Each row was made from one path, in order. Every step used is in the known rows, and no mark comes twice. Write each row's path.
In the rows, zero is written as 128.
Known rows:
D > U: [136  90 128 134 135 108 118  95 136 143 147 121 116 121  96 155 187 162
 160 105 156 157 163  90 108]
W > M > B > D: [153 106 162 164 115 115  91 107 117 104 123 158 155  83  81 139 174 184
 177 127 117 148 158 106 123]
U > D > B > M > W: [144 108 133 136 153  82 127 103 112 124 121 143 149 121  86 183 184 164
 151 107 156 111 158 117 112]
F > B > M: [137 116 174 118 124 107 127  89 118 127 114 143 127  86  75 148 170 178
 143 109 172 140 159 124 110]
B > D > U: [133  77 139 132 152  97  85  96 127 127 147 151 130 115  86 175 190 175
 170 116 142 153 160 112 115]
T > D: [175 100 138 135 132 125 115  96 121 129 139 125 133 141 114 131 142 159
 161 111 134 156 179  77 121]
M > B > J > W > K: [167 117 160 144  95 124  68 130 108  92 121 159 157  56  89 153 200 193
 181 110 122 105 143  97  94]
F > B > D > T: [114  96 158 119 151  99  90  76 103 126 127 161 108 106  59 191 183 187
 154 132 149 155 182 134 116]
B > J: [144  95 144 125 109  89  98  97 104 124 142 138 134  83  96 158 163 162
 144 105 151 127 150 114 111]
J > W > D > B: [184  93 140 131 150 128  97 123 127 124 164 127 136 144 107 167 198 162
 140  99  82 121 158  81 100]
J > W > M: [192 101 156 137 110 134 101 119 150 123 131 115 138 119 113 124 184 173
 170  99 105 126 150  97 103]
T > D > W > K: [154 109 144 142 116 148 110  94 132 127 137 108 138 151  79 172 206 169
 184 117 131 137 192  72 102]
M > B: [151 122 136 157 124 106 107 105 111 119 132 135 130  88  99 124 160 156
 163 108 140 151 151  90 113]
F > W > M: [163 127 168 137  88 123 122 109 141 129 135 110 108 111  77 124 179 166
 158 108 156 130 172 102 118]
D > B: [147 104 123 133 136 109 121  84 119 134 143 116 133 139  95 168 179 156
 143 110 135 134 160  89 123]
T > D > U: [160  89 131 132 139 114 122  85 137 138 141 132 124 148 108 155 164 169
 165 114 152 166 184  74 124]
J > W > D: [187  94 151 136 145 133  87 145 127 125 163 126 125 115 114 134 183 155
 156  89  86 128 154  90  81]
J > W > F > B > D: [177 114 192 133 140 129  69 114 131 106 131 159 135 128  70 155 193 194
 176 120 112 138 156 134 110]
W > M > B > J: [151 113 160 155  78  95 109 100 113 111 121 153 157  59  88 145 166 181
 154 121 139 133 155 104 121]
U > D: [179  94 140 126 127 113 132 115 106 140 140 121 116 127 115 160 156 130
 146  99 142 135 173  84  98]
F > W > M > B > D > T: [123 113 171 150 107  98  85  88 116 104 116 171 116  92  50 171 186 205
 179 136 145 140 187 131 132]
T > D > B: [173 102 126 132 139 120 124  72 121 128 139 125 143 168 107 167 156 165
 146 120 129 148 183  71 139]
T > D > W: [166 107 136 135 131 109 114  75 142 141 148 114 134 152  92 161 172 157
 165 112 138 153 183  86 121]
U > D > B > F: [149  92 128 123 157  89 144 100 116 124 131 141 136 147  87 211 177 164
 139 104 134 116 162 105 112]

Write each row's path:
[170  96 175 113 125  99  94 120 132 132 157 167 130  75  81 183 211 182
 134 109 136 134 163 102  95] : F > B > J > W > D > U
[147  84 144 129 125  96 110 104  96 125 163 143 145 107  87 200 189 165
 116 114 115 118 168  96 111] : W > D > B > J
[176 127 180 136 123 137  97 114 138 121 132 130 121 133  81 135 189 177
 164 109 122 139 157 114 103] : J > W > F > B
[161 114 161 122 120  97 155 103 138 121 122 139 123 142  59 204 192 179
 140 108 148 103 177 114 126] : U > D > B > F > W > M
[116  88 153 158 122 106  85  84 108 104 115 166 136  95  70 175 181 199
 178 137 117 151 178 122 124] : W > M > B > D > T
[166  97 139 127 127  94 131  96 128 148 151 113 115 139  95 189 187 128
 147 101 141 131 179  97  97] : U > D > W
[124 120 136 155 144  92 108 112 121 102 125 155 138  78  77 140 162 183
 173 104 139 142 137 115 109] : M > B > F
[139  92 156 162 123 105  96  96 134 113 125 166 152  93  76 163 194 193
 180 130 133 159 165  97 127] : W > M > B > D > U
[146 101 126 131 163 103 125  79 129 113 129 145 151 155  85 184 156 191
 158 115 131 136 166  99 135] : T > D > B > F
[133 145 157 148 131  86 108 114 130 100 127 158 119  73  54 135 167 187
 174 105 166 131 143 126 118] : M > B > F > W
[124  90 135 138 169 108 122 115 119 115 157 139 136 131  70 192 192 176
 136 106 102 124 154 102 103] : W > D > B > F
[147 109 147 156 141 101  78 105 104 104 131 165 145  81  85 144 164 172
 176 120 130 150 150 107 119] : M > B > D
[156  97 155 143 115 114 131 100 127 139 149 109 116 169  78 192 200 141
 156 107 125 131 186 111  96] : U > D > W > F
[156 122 148 164  97 122 120 106 124 117 122 130 143  89  94 121 170 169
 168 116 129 149 159  86 116] : W > M > B
[170  93 170 134 101 109  74 113 125 107 142 143 143 112  95 159 182 185
 167 104 112 113 145 133 103] : B > J > W > F
[136 126 157 131 119 102 132  94 149 113 126 131 129 126  49 176 196 200
 152 110 147 111 160 122 132] : D > B > F > W > M
[149 120 167 116 105  90 111  91 107 131 132 147 127  70  78 161 171 169
 130 115 173 137 159 113 111] : F > B > J
[114 118 128 144 154  86 104  92 124 119 128 136 153 104  70 156 188 183
 162 109 155 118 143 127 120] : D > B > M > W
[152  89 158 152 127 110  62  99 127  96 113 170 145  99  84 168 188 212
 188 128  94 136 166 125 118] : J > W > M > B > D > T
[174 105 151 132 121 157  83 138 127 113 132 113 133 112  99 140 206 173
 186  97 109 115 150  88  82] : J > W > K
[160 121 176 133 113 113 143  93 129 144 139 122 108 158  61 196 206 144
 148 116 148 141 195 108 101] : U > D > W > F > B
[127 113 189 138 116 125 126  91 116 116 114 140 127 117  58 154 183 189
 156 114 154 142 165 137 107] : W > F > B > M
[128  92 163 154 135 109  80  89 129 117 152 132 135 149  56 187 207 173
 181 122 114 138 167 141 111] : B > D > W > F
[111  70 139 128 153  97  75  83 100 119 135 151 115 120  78 190 177 180
 165 123 128 146 175 134 113] : B > D > T
